Known rows, with every way that one mark hangs from another:
Z_108(Z_598): [  1.7 -11.2   7.6  15.2  25.6 -11.4  -1.9   5.5   7.2  -2.6  -7.8   8.5
   6.6  27.2  11.8  -1.5 -24.1 -25.2]
Z_598(Z_753): [  2.3  -9.1  -1.2  -8.3  10.9  -4.0 -10.2 -16.7  11.0   5.3 -13.2  23.2
   6.8  19.2  22.1  11.7 -13.5 -13.1]
Z_564(Z_89(Z_753) Z_598): [-27.9 -11.2   1.6  16.6  26.3   6.4  10.8   4.5   9.8  -5.5 -15.7  17.4
  11.6  47.5  23.7   5.4 -19.3 -33.8]
Z_598(Z_564(Z_89(Z_108))): [-13.9  -1.1   3.1  34.9  19.9  -5.2  33.2  16.1   3.3  -6.5 -17.8   6.6
   4.2  62.4   6.5  10.1 -35.4  -6.1]
Z_564(Z_89(Z_108) Z_598): [-11.2   2.6   8.6  33.7  37.2  -3.2  25.5   9.8 -11.9 -19.5 -15.0   1.2
  18.6  63.5  10.1   6.4 -32.3 -14.5]
Z_598(Z_564 Z_753(Z_548)): [-11.4  -9.0 -12.6   2.9  -0.1   4.2 -10.2 -21.5  16.0  13.0 -21.8  33.7
   6.6  26.4  40.4   6.6 -11.5 -30.1]
Z_108(Z_598(Z_753)): [  8.0 -16.5  -0.9   2.2  20.5 -13.4 -17.2 -13.0   9.0   5.6 -10.1  18.4
   0.5  38.4  27.6   9.8 -17.5 -29.6]
Z_89(Z_108 Z_753): [ -5.7  -5.6  -7.2   6.5  24.7  -3.2   3.0  -5.3  -1.6   3.6 -15.2   9.9
  13.8  30.9  16.0   2.0 -16.8 -22.4]
Z_449(Z_548): [ -6.3  -5.2   7.6   4.6  21.1   5.7  -2.1   2.0  -1.5  -5.3 -14.2  11.7
  12.0 -16.7   8.3  -0.5 -26.5 -11.6]
Z_598(Z_753(Z_548)): [ -6.9  -3.3  -7.9  -7.1   6.7   3.6 -20.6 -28.3  10.8   5.8 -22.2  28.9
  16.3   6.3  34.0   3.4  -7.9 -21.2]
Z_753(Z_598(Z_564)): [  5.4 -11.4   6.5   2.4  17.7  -4.7  13.4  23.3  16.0   2.3 -12.8  17.8
  -4.5  42.6  14.9   3.9 -30.3 -12.9]
Z_564(Z_89(Z_108) Z_598(Z_753)): [ -6.4  -2.6   2.5  20.5  34.2  -6.6  10.4  -9.0 -10.1 -11.8 -18.4  11.5
  14.3  75.1  25.7  17.1 -24.3 -19.6]
Z_598(Z_564(Z_89(Z_108)) Z_753): [ -8.8  -7.2  -4.5  21.1  16.1  -8.3  18.4  -1.5   6.4   1.1 -20.7  16.3
  -0.9  73.7  22.0  21.1 -28.7 -11.8]
Z_753(Z_89(Z_108 Z_564) Z_548 Z_598): [ -9.7   1.2  15.0  11.6  29.3  -3.9  -2.6  28.5 -11.7  -9.4 -31.1  -1.4
  15.2  51.3  15.6  -1.2 -38.4   3.1]
Z_564(Z_89(Z_753)): [-27.2  -9.6  -1.2   7.0  14.4   4.5   8.4   3.9  18.8   0.2 -18.7  16.8
   6.6  25.7  14.3   5.4 -17.8 -17.5]
Z_564(Z_598(Z_753(Z_548))): [ -8.6  -4.9  -5.7   1.5  18.2   6.7 -17.3 -27.7   0.5   0.8 -18.0  28.9
  22.0  27.7  43.8   3.4  -8.2 -37.0]
Z_598(Z_564(Z_89(Z_108)) Z_753(Z_548)): [-19.1  -0.9 -10.3  21.5  11.9  -1.3   7.3 -14.4   5.3   1.8 -29.6  22.1
   9.7  60.7  34.9  12.2 -22.4 -19.9]
Z_108(Z_598(Z_564 Z_753(Z_89 Z_548))): [ -6.5 -18.2   1.1   7.9   4.5 -12.4 -27.8  -2.1  13.5  11.0 -20.4  29.0
  -1.8  54.2  42.4  13.1 -24.5 -30.6]

Rows:
[-22.5  -2.6  -1.8  11.5  18.6   7.7  -6.7 -18.0   6.7  -7.1 -24.6  25.0
  20.0  42.8  40.0   7.5 -14.4 -30.4] : Z_564(Z_89 Z_598(Z_753(Z_548)))
[ -7.2  -6.9   6.5  -2.9  12.6  -1.1 -29.5 -11.6  -0.4  -2.1 -19.9  28.7
  18.4  36.9  39.5  10.9 -16.0 -22.2] : Z_564(Z_598(Z_753(Z_89 Z_548)))
[-18.1 -15.1   3.1  12.7  16.0  -6.2 -26.3   0.2   4.2   6.0 -25.9  15.5
   5.9  47.6  38.0   7.3 -25.3 -25.1] : Z_108(Z_598(Z_753(Z_89(Z_564) Z_548)))
[-16.2 -12.9 -15.8  27.9  25.2  -4.7  -3.5  -7.2   2.4  10.8 -21.7  16.2
  11.7  57.3  40.8  -5.2 -18.7 -55.0] : Z_89(Z_108(Z_598(Z_564)) Z_753(Z_548))
[  2.0 -13.6  -3.5   3.1  29.3  -8.0   9.7  14.9   4.5   7.3 -17.4  13.7
  -1.5  65.9  23.7   5.1 -25.9 -26.8] : Z_89(Z_108 Z_753(Z_598(Z_564)))
[-11.9 -14.4   9.2   1.9  10.1  -4.6  -9.6   8.1   6.4   6.7 -20.6  13.9
  -1.2  41.2  20.7  17.7 -25.4  -1.1] : Z_598(Z_753(Z_89(Z_564)))
[ -6.8  -5.1   4.1 -12.4  -0.2  -4.0 -32.4 -12.1   9.5   3.6 -24.0  28.9
  13.1  15.1  30.5  11.2 -15.6  -6.2] : Z_598(Z_753(Z_89 Z_548))
[ -5.2  -8.3   6.8  11.1  21.1  -9.9  -3.9   6.2  -9.6   1.6 -22.3   4.9
   4.6  61.3  19.2  18.9 -29.9   2.7] : Z_598(Z_753(Z_89(Z_108 Z_564)))
[ -7.0 -10.0  23.3   2.1  23.3  -5.0   2.0  40.7   4.9  -5.2 -19.3   3.9
  -1.1  44.7   6.1   7.2 -39.0   8.5] : Z_753(Z_89(Z_564) Z_598)
[  6.5 -10.8   3.4   6.9   9.5 -16.4  -5.1   4.1  -1.4   6.2 -16.8  18.9
  -2.9  68.1  23.0  23.8 -30.6  -3.9] : Z_598(Z_564 Z_753(Z_89(Z_108)))
[-16.8 -16.2   1.7  -0.9  29.1   5.8   5.9  18.4  11.8   6.0 -20.0   9.3
   0.8  39.4  22.8  -1.5 -22.0 -23.7] : Z_89(Z_564 Z_753(Z_598))
[-21.5  -5.0  -1.0  26.4  37.6   0.4  16.3   3.6  -6.7 -10.0 -17.5   7.3
  17.7  67.2  22.2   6.0 -23.7 -31.1] : Z_564(Z_89(Z_108 Z_753) Z_598)
[-21.1 -14.2  -8.6  23.1  11.1  -4.9  -4.6  -9.0  20.5   5.9 -24.3  26.1
   0.1  59.9  41.3   8.8 -22.8 -39.0] : Z_108(Z_598(Z_564(Z_89) Z_753(Z_548)))
[ -0.6  -1.4   3.7   6.0  23.3  -7.5 -23.1 -13.7 -15.5  -6.3 -22.4  20.2
  22.9  56.9  37.4  12.4 -21.1 -20.7] : Z_564(Z_598(Z_753(Z_89(Z_108) Z_548)))
[ -0.5  -1.9  17.8 -12.2  13.2  -5.4 -20.1  21.4   8.1  -7.6 -22.7  18.3
  13.0  18.8  14.5  -0.7 -29.6   1.8] : Z_753(Z_89 Z_548 Z_598)
[ -4.3  -4.9  -1.2   7.8   4.5  -9.8 -15.9  -6.3  -1.1   7.2 -25.0  24.7
   8.8  55.3  33.7  15.8 -23.6 -13.0] : Z_598(Z_564 Z_753(Z_89(Z_108) Z_548))
[-11.1  -2.8  -5.2  22.0  27.9 -12.6  -9.8 -17.4  -1.0  -6.0 -27.5  11.6
  14.9  59.7  34.0   6.6 -23.9 -27.2] : Z_564(Z_89(Z_108(Z_598(Z_753(Z_548)))))
[-34.6  -3.5 -14.6  27.9  15.7   6.1  14.5  -1.3   9.0   3.2 -30.7  17.6
  13.5  52.2  30.3   2.2 -20.8 -31.5] : Z_598(Z_564(Z_89(Z_108 Z_753(Z_548))))
[-21.4  -8.1  -8.9  21.5  30.4   4.0  14.5   2.7  -5.1   5.9 -20.9   0.7
  11.6  43.8  20.3  -0.2 -20.7 -24.2] : Z_89(Z_108 Z_564 Z_753)
[ -6.5  -7.5   4.0  38.8  41.4  -9.8  16.8  13.6 -12.1  -4.0 -14.6  -9.6
   9.3  59.6  13.0  -2.5 -33.5 -24.2] : Z_89(Z_108(Z_598) Z_564)
[-31.0  -1.8 -14.2  21.5  26.6  11.1   4.3  -8.2  -5.1   5.6 -29.4   4.9
  23.2  30.7  30.3  -9.4 -15.1 -32.9] : Z_89(Z_108 Z_564 Z_753(Z_548))
[-11.3  -6.4 -11.8  17.6  31.3  -6.5 -14.0 -13.2  -4.0   3.0 -21.0  10.3
  20.7  37.8  34.3  -8.8 -14.5 -47.5] : Z_89(Z_108(Z_598) Z_753(Z_548))
[-10.7  -3.4  14.3  24.1  25.1  -6.6  11.2  25.0 -12.2  -6.6 -19.9  -4.5
  10.5  49.5   2.9   7.9 -37.5   7.0] : Z_753(Z_89(Z_108 Z_564))
[ -1.2 -13.1  -4.8  16.7  35.9 -13.3  -4.6  -2.0  -3.1   3.3 -11.9   5.3
   9.9  50.6  22.4   0.1 -20.7 -39.1] : Z_89(Z_108(Z_598) Z_753)
